What can hang from each mark
X: U W
F: G R S X
S: F H R X
G: F
W: G
R: S U
U: R

Known rows, with every way that one mark hangs from another
{U {R {S F H X}}}: [ -0.6 -17.2  20.5 -29.6  -1.3  -3.4   4.2   6.4  13.1  -4.2 -12.0   4.8
  18.2 -51.9 -14.0  -9.3  -5.6   3.0   1.2 -31.0  11.2   4.2  58.9]
{U {R {S {F G} H}}}: [  4.7   0.1  17.3 -13.6  -0.1  -2.2   5.4  10.8  -3.4  -9.7 -11.4   4.0
  23.9 -41.4 -11.1  -8.6   0.3  -6.1   1.5 -21.8  10.5  21.7  56.3]
{R {S H X}}: [  3.3 -26.7  11.1 -25.6   5.3   0.1   6.8  -1.8  24.0  -1.5  -1.9 -11.0
  18.5 -33.4 -18.2  16.6  -7.2  -4.7 -18.2  -9.3   4.9  -7.9  35.4]
{R {S F}}: [ 15.2 -17.2   4.4  -6.9  27.9   3.7  22.2  -3.1  14.9  -2.2   3.4  -8.7
  21.5 -20.2  -0.6  26.5   4.9  25.9 -11.4 -10.6   2.3 -13.6  42.5]
{W {G F}}: [-25.4   5.4 -26.0  37.5  16.7 -10.6  25.1  -4.5  18.6   0.2  14.1  -8.9
   6.8   2.3  13.7  -2.6   2.7  16.4 -13.0 -17.0  -6.1  17.1 -17.9]
{F G R S X}: [  7.9  30.3  -8.7   5.4 -20.0  -4.5 -40.9   2.0 -25.0   5.6 -14.6  21.2
 -23.3  48.7  11.4  -6.9   1.5 -18.4  26.9  51.1 -11.3 -73.7 -74.9]
{U R}: [-41.0   5.2  -6.4 -12.7   7.5 -13.2   0.1   7.1 -11.9  -4.0  -6.5  -1.7
   5.3  14.6  18.7  -9.8  -1.7 -11.0 -32.2 -34.5   3.9 -40.7  23.5]
{G {F S}}: [-13.0  25.6  -7.3  29.6  15.9  -5.3  17.7  -4.3 -23.2   5.5  -4.3   1.6
   2.4   6.3  14.3   4.7   3.3   9.6  12.2  21.1  -0.8  19.7 -46.4]
{W {G {F {S X}}}}: [-29.0  13.8 -18.5  38.1   7.2  -8.5  10.0  -9.4  14.6  -0.2   3.8   3.0
 -11.4  -2.4   3.8  -7.9  -3.6  18.7  18.4  14.2  -5.2   9.4 -49.5]
{X {U R} W}: [-46.3   1.6  -1.1 -20.9   9.5   1.1   2.3   6.9 -54.7   2.3   2.9  -3.1
  -5.7  59.8   7.2 -19.6  -8.0 -25.4 -65.0 -39.8   0.1  28.1  51.9]
{S F}: [ -8.8  -4.8   2.0  -1.7  22.5   1.3  16.0  -1.9  20.6  -2.5   3.9  -0.9
  13.0  -0.7   7.8   2.4   3.0  20.3 -17.7 -28.9   5.4 -10.1  20.7]
{G {F {S R} X}}: [ -1.4  20.7  -5.5  31.4 -10.6  -3.9   4.0  -4.6 -13.9   7.3  -5.9   2.5
  -9.7  -8.7  14.9 -10.0   2.2  17.8  30.1  49.1  -6.3  18.5 -64.9]
{X U {W G}}: [-41.1  -9.4 -20.8   3.3  16.0   6.9   8.2  -5.8 -18.7   1.9  20.9 -11.1
  -5.1  70.0   0.6  -9.0  -7.5  -8.0 -71.5 -23.4  -9.7  38.9  30.2]
{S H {X U}}: [-22.5 -13.2  11.6 -23.0  -1.1   5.4  -4.7  -5.4   9.3   2.4  11.5  -4.0
   1.8  -5.1 -18.0 -17.0 -14.2 -16.6 -27.7 -38.9   5.4  17.8  15.5]
{S R {X W}}: [-46.8 -28.5  12.1 -16.6  -3.9   1.0   9.0  10.0  21.1  -8.5 -10.4  -8.1
 -11.6   3.4 -15.6 -14.1 -14.4  -5.5 -49.4  -4.1   4.6   4.2  22.5]
{R {S H {X W}} U}: [ 13.8 -24.6  13.6 -31.3  -6.9   9.0   2.1   0.0   0.3  -9.6  -0.2 -16.3
  -3.0 -17.0 -16.6  24.6   0.7 -16.2 -12.9 -15.9  13.5  51.4  68.8]
{S F {X U W}}: [-25.1 -15.8  18.1 -20.6  16.5  12.3   8.9  -2.6  -2.6  -3.1   6.6   3.6
 -16.0  18.3 -14.5 -17.3  -9.9  10.2 -31.7 -45.5   6.3  35.3  42.1]
{S {F G}}: [-12.3  11.2   8.8   6.8  16.1   2.2   9.0   1.4  14.7 -13.8  -0.6   2.8
   1.8  -9.5  -1.0  -6.9   3.1  12.7  -4.0 -25.9   8.5  -6.3  11.1]
{R S}: [  0.6 -15.7  -5.4  -9.7  24.4  -1.8  15.1  -1.8   2.6  -1.7   4.0 -16.7
  16.7  -0.9   4.4  33.1   2.1   6.9 -30.1  -3.3  -0.9 -37.7  27.9]
{R {S {F G X}} U}: [ 41.8   8.7   7.0  -1.3  -1.3   9.1  -9.6  -7.1  -1.0 -17.2   7.4  -7.1
 -17.9 -30.9   6.6  24.0  16.8  21.0  45.3  -9.8   9.3  -0.2  32.1]
{R S U}: [ 16.5  -7.6  -6.7 -10.1  13.4   2.9   6.6  -5.4  -3.5  -9.0  10.8 -21.3
  -1.4  -8.4   9.4  41.0  11.8   4.0  -1.0 -15.7   6.8 -14.5  43.2]
{F G {S X}}: [-35.4  25.2   5.9   4.4  -0.8  -0.7 -18.6  -3.0  -4.4 -13.8 -14.8   8.2
 -28.1   6.2  -8.4  -8.0  -6.8  -7.5  14.1  22.4   6.0 -39.2 -43.5]
{F G R {S H} X}: [ 20.9  26.1  -1.0  -0.7 -33.1  -0.8 -42.9   3.6 -20.8   9.8 -16.2  22.3
  -6.0  33.5  -0.1 -13.6  -1.0 -32.8  26.1  52.0  -9.2 -33.3 -67.5]
{F G {X W}}: [-23.9  15.6  -1.1  -5.7  -5.1   0.5 -15.7   3.5 -21.8 -11.6  -6.7  -2.7
 -21.9  45.0  11.7  -4.5   1.8 -13.4 -30.8   0.3  -1.1   0.1   4.6]
{R {S F H X} U}: [ 36.8 -21.0  20.0 -23.9  -1.5  10.7   5.4  -5.1  28.7  -9.9   6.2  -7.8
   4.8 -61.6 -18.1  19.5   4.9  11.9  29.0 -29.0  17.1  37.5  60.3]
{F {R {S H}} X}: [ 42.4 -20.1  -3.6 -24.9 -13.1  -3.8 -16.2   3.8   1.5  16.8  -2.0   1.8
  19.8  12.5   3.7  16.2   1.4 -15.2  -5.3  18.7 -12.3 -48.6  -0.7]
{W {G {F S {X U}}}}: [ -9.2  25.6 -27.6  43.0   0.9  -1.6  -3.6 -17.8 -19.5  10.1  18.2   2.4
 -15.8  27.3  18.1 -13.5   1.1  19.3  20.4  21.0 -15.2  26.4 -61.0]
{W G}: [-35.8  -6.6 -29.0  14.3  15.0  -6.7   6.5  -5.9  28.2  -2.2  13.3 -11.5
   7.2  26.9  11.4   1.7  -1.0   7.0 -39.6 -16.1  -6.7 -26.9  -0.5]

Rows
[  6.2  18.4 -31.0  37.5  -9.2 -10.9  -8.7  -5.9  -2.9  16.0   3.1  12.9
  -8.0  32.6  20.3  -6.8   3.2  10.5  28.9  38.1 -19.9 -20.8 -78.0]  {W {G {F R S X}}}
[-13.4   8.2 -20.3  31.8  -0.6 -11.1   1.1  -2.1  12.3   9.4  -1.6  13.6
 -10.5  12.2   1.9 -11.3  -4.3   7.1  24.1  19.3 -11.9 -18.7 -65.6]  {W {G {F R {S X}}}}
[ 16.4 -15.4  14.6  -2.9 -15.3  12.2  11.9   3.2  35.4  -5.8   5.7  -7.1
  18.0 -48.7 -14.2 -12.2   3.8   5.8   6.7 -15.5  14.6  71.0  39.3]  {S F H {R U}}
[-14.9 -28.1   7.6 -25.0  16.0   0.6  11.7   2.4  -1.0  -7.1  -5.8 -12.2
  -2.4   5.6  -9.6  22.9  -6.0   0.8 -40.0  -6.1   1.8 -11.5  46.5]  {R {S {X W}}}
[-10.3   0.4 -26.7  32.1   9.4 -13.8  17.5   3.3  16.8   8.8  10.0   1.6
   9.2  16.5  10.7  -5.1   1.7   3.9  -5.0 -10.8 -12.4 -11.8 -33.1]  {W {G {F R}}}
[  4.4 -10.4  21.2  -7.5  17.0   2.8   8.7  -0.3  23.9 -17.4  -4.3  -0.9
  -5.4 -46.2 -18.1   9.3  -1.5  21.1  14.2 -15.1   9.5 -24.2  29.1]  {R {S {F G} X}}
[  0.6  15.7   6.5   3.6   2.4   2.3  -9.9  -3.2  10.9 -10.6  -0.3   5.6
 -10.2  -4.3   9.2  -9.1   6.1  17.7  13.2 -12.6   3.5 -16.7  -6.7]  {S {F G X}}
[-37.0 -18.8  -5.9 -17.2   3.7  -9.2   2.4   6.3  -2.0  -9.1  -7.9  -4.8
  -5.9   7.4  -3.4  -4.2  -8.3  -2.9 -35.0 -20.2  -0.1 -15.1  56.4]  {U {R {S {X {W G}}}}}
[ 31.2  -9.5   1.0   6.2   6.8  -8.2  24.8   9.1  -4.5  14.2  -1.6   0.4
  31.3 -19.0  -3.9  13.9   3.0  -9.7   5.2   1.7  -5.2  17.7  -4.2]  {G {F {R {S H}}}}
[ -5.2  12.3   3.3  28.1  -7.6  -0.3  21.0   1.6  -5.9   8.3  -7.5   0.4
  19.3 -26.9  -6.4 -12.7  -2.7  -1.2  11.1  39.5   0.9  69.7 -40.7]  {G {F {S H R}}}
[ 36.8  -0.4  -2.6  -9.7  -8.9   1.7 -17.7  -1.3   9.2   5.8   5.1  10.0
 -11.3  13.5  19.6   3.7  12.1   9.4  31.2 -20.9  -0.6 -38.1  -3.0]  {S {F {R U} X}}
[ -2.3  32.7  -2.2  17.1 -31.1   6.1 -35.5  -5.3 -14.6 -13.1  -5.9   0.8
 -38.5   2.0   7.0  -9.5   5.2  -3.2  42.9  51.7   2.5 -11.2 -48.7]  {F G {S {R U}} X}
[ -2.2   3.5  12.1  10.0 -11.2   4.4  -5.1   2.9  25.7 -12.1  -3.0   3.3
  -8.6 -29.6  -3.2 -24.0   0.8  20.6  13.7   7.1   3.0  -5.2 -11.1]  {S {F G X} R}
[  9.9 -28.4   1.1 -24.4   7.7  -7.4  -2.1   7.2  15.2   5.7  -5.7   1.2
   2.8   2.7  -6.6  19.9  -5.6  -6.6  -9.9  -5.4  -5.7 -84.3   2.7]  {F {R {S X}}}
[ 13.2  12.6 -15.6  -4.3 -13.4  -5.4 -33.3  -2.9 -19.7  18.5  -9.4  16.8
 -10.7  57.6  21.2   3.8   0.9  -9.6  11.2  45.2 -16.1 -81.9 -63.8]  {F R S X}
[-17.7  28.0   2.6   8.3  -7.7   3.3 -11.7  -1.1 -13.2  -5.2 -11.6   5.0
   6.3   8.9  -9.2  -7.7  -2.5 -23.4  -2.4  31.9   4.8  17.6 -29.6]  {F G {S H}}
[  0.5   4.6  -0.2   3.8 -21.6   9.3  -6.5  -2.0   1.7   1.0  -2.9  -6.0
   5.1  -9.8  -7.6  -3.8  -0.3 -13.8   6.5  38.7   7.3  42.0 -11.9]  {F {S H {R U}}}
[ -9.0  13.4  -3.5  11.7   7.9   1.1  12.0  -4.6 -43.8   7.5  11.2  -4.7
 -13.1  34.9  17.3  -7.7   1.7   2.4 -15.9 -15.6  -5.9  59.2  -6.6]  {G {F {X U W}}}
[  2.2 -13.4   5.9   2.2  -5.3   3.6   2.4  -0.9  31.6  -1.6   1.4  -0.5
   1.7 -20.6   5.9 -14.6   0.8  29.0  -1.2   5.0  -0.7 -10.6   0.2]  {S {F X} R}
[  8.8  -8.2  25.8 -16.5 -13.5   0.6  -9.8  12.8  37.2  -4.1 -11.8  20.8
   5.3 -32.5 -28.8 -26.1  -8.0 -14.2  17.9 -25.2   8.6  -9.3  -1.1]  {S {F G R} H X}
[ 20.0  27.7 -10.0  20.2  -5.7  -2.1 -12.0  -5.8 -46.5  23.8   4.3  17.0
 -15.9  38.2  17.5 -10.3   1.4  -1.9  36.2  28.3 -15.6  -8.4 -76.5]  {G {F R S {X U}}}
[-45.4 -25.8  13.2 -17.6  -1.9   8.5   4.6   5.4  -0.5  -3.8   3.4  -7.9
 -19.9  14.4 -21.6 -24.4 -18.2  -8.0 -51.5 -14.0   2.0  22.0  24.0]  {S R {X U W}}
[ -9.8   2.2  -1.3 -12.7  -1.4   1.0 -23.6  -2.6 -17.6  15.0  -2.4  17.5
 -19.4  43.3  -6.4  -9.9 -12.3 -16.5   5.7  15.3  -9.1 -65.1 -48.7]  {F R {S {X U}}}
[ 57.9 -13.7  -5.8 -24.7 -23.5   0.6 -24.3   0.8  -3.5  10.4   5.3  -2.5
   4.1   5.3   7.6  25.2  10.0 -18.4  21.7   7.5  -5.0 -27.2  12.1]  {F {R {S H} U} X}
[ 38.1  -0.4   5.0 -12.3 -14.5   1.7 -12.6  10.5  -4.2  -5.6  -1.4  -2.1
   5.8 -10.2 -12.9  18.8   7.1 -32.3  18.2  -1.5   5.2  -8.9  19.4]  {F G {R {S H} U}}
[-11.0  10.9  -5.1  11.3   5.8  -5.4  14.0   0.2 -25.4   3.3  -1.0  -4.5
  -6.8  24.8  22.1   1.2   5.5   5.4 -14.7  -5.3  -3.7  43.2  -7.1]  {G {F {X W}}}
[-24.8  10.9 -23.3  50.4   2.1  -5.5  19.8  -4.1  12.4   3.1   4.3  -2.6
   2.3  -5.3   3.1 -12.7  -1.7  18.4   7.2  35.7  -8.9  30.2 -51.1]  {W {G {F {S R}}}}
[ 11.0  -3.2  10.6   0.4  22.4   4.1  15.3   1.2   9.8 -13.1  -0.2  -5.7
  11.1 -28.0  -7.6  18.4   5.5  19.5   1.8  -7.8   6.2 -11.7  33.2]  {R {S {F G}}}
[ 27.8 -22.2  11.3 -13.8  15.0   6.6  21.5  -1.3  20.1   1.9   1.6  -7.1
  39.4 -33.4 -11.9  18.3   2.5  11.4 -13.6  -9.7   5.1  27.1  51.4]  {R {S F H}}
[  6.1  19.2 -29.7  40.2  -3.5  -7.2   1.1  -3.4  -3.4   8.0   7.6   6.4
  -8.7  21.7  13.6   1.3   7.6   2.3  35.4  17.4  -8.5   8.7 -52.1]  {W {G {F {R U} S}}}
[ -7.4 -10.9   2.8 -23.2   0.6  -7.6   4.6   8.0 -11.8   0.9  -7.6  -6.7
  28.6 -16.8   0.2   3.1  -1.9 -16.7 -27.0 -18.5   4.1  -3.7  53.9]  {U {R {S H}}}
[-24.6  20.4  12.9  -0.3 -14.1   2.4 -20.1  -1.0   1.9  -9.3 -16.3   9.7
 -10.2  -9.9 -20.3 -15.3  -9.7 -20.6  11.1  25.1   8.5   2.8 -34.4]  {F G {S H X}}
[ 28.9 -12.8   0.3 -15.5  -0.1   6.1   6.3  -4.0   2.3  -4.6  10.4 -20.3
  16.6 -23.0  -2.1  34.0   9.4 -10.0  -3.3 -11.2   8.9  28.2  52.4]  {R {S H} U}
[ -2.8 -29.8  15.6 -32.2   5.8  10.8   8.5  -0.7 -11.8   1.9   4.9 -11.3
   8.4   1.2 -26.5   5.9 -11.6 -17.3 -45.0 -14.0   2.0  47.5  59.2]  {R {S H {X U W}}}
[ 28.0   3.4  -1.6  -6.5  -2.7  -0.8 -10.9   9.6  -8.8  -9.1   0.2  -3.5
 -10.7   2.5  -2.3  25.4   9.0 -21.0  21.0  -3.0   2.7 -46.1  10.3]  {F G {R S U}}
[ -2.4  -7.6   4.5 -14.9  16.2  -5.5  12.3   5.7  -5.2  -3.9  -6.6  -0.3
  18.1 -20.4   6.9   3.7   2.6  14.2  -8.1 -26.1   5.1 -23.5  56.3]  {U {R {S F}}}
[ 40.4 -16.0  10.7 -15.4   4.0  12.6   2.4 -10.0  -0.7   8.5  14.0  -4.1
  21.8 -20.2  -6.8   7.2   1.9  15.2  -0.1  -7.4  -2.0  33.4  38.1]  {R {S {F {X U}} H}}
[-13.8   6.6  12.8  19.9 -13.9  -1.5  14.1   1.6   9.9   4.1 -11.9   4.3
   4.6 -45.3 -16.6 -20.6  -8.4   2.1  22.5  32.4   4.9  53.4 -44.1]  {G {F {S H R X}}}
[ 26.8  14.9 -10.3  12.5 -10.9  -8.8  -5.8   1.0 -14.9   7.7   6.4   3.9
 -17.1   8.4  27.3   5.8  13.0  -1.3  42.6 -12.7  -3.8 -10.6 -34.0]  {G {F {R U} X}}
[ -1.1  23.2  -3.9  30.3  -8.2   3.3   0.2  -9.1 -32.6  12.3   7.0   2.5
 -17.0   2.3   9.9 -17.9  -1.5  13.9  28.1  40.2  -9.0  32.9 -62.2]  {G {F {S R} {X U}}}
[ 48.9  -5.4   4.7 -16.6 -22.8   5.4 -18.5   1.0  16.0  10.4   4.2  11.5
   7.1  -2.4   6.4  -4.1   9.2  -5.3  29.2 -18.1   1.7  10.0   7.9]  {S {F {R U} X} H}
[  6.3   4.4   6.7   1.2   8.5  -1.8  -0.4  10.8  13.6  -3.9  -5.3  14.2
   4.3   6.3  -3.4  -9.4   2.1  -1.8   3.7 -18.4   1.6 -40.5  -5.4]  {S {F G R}}
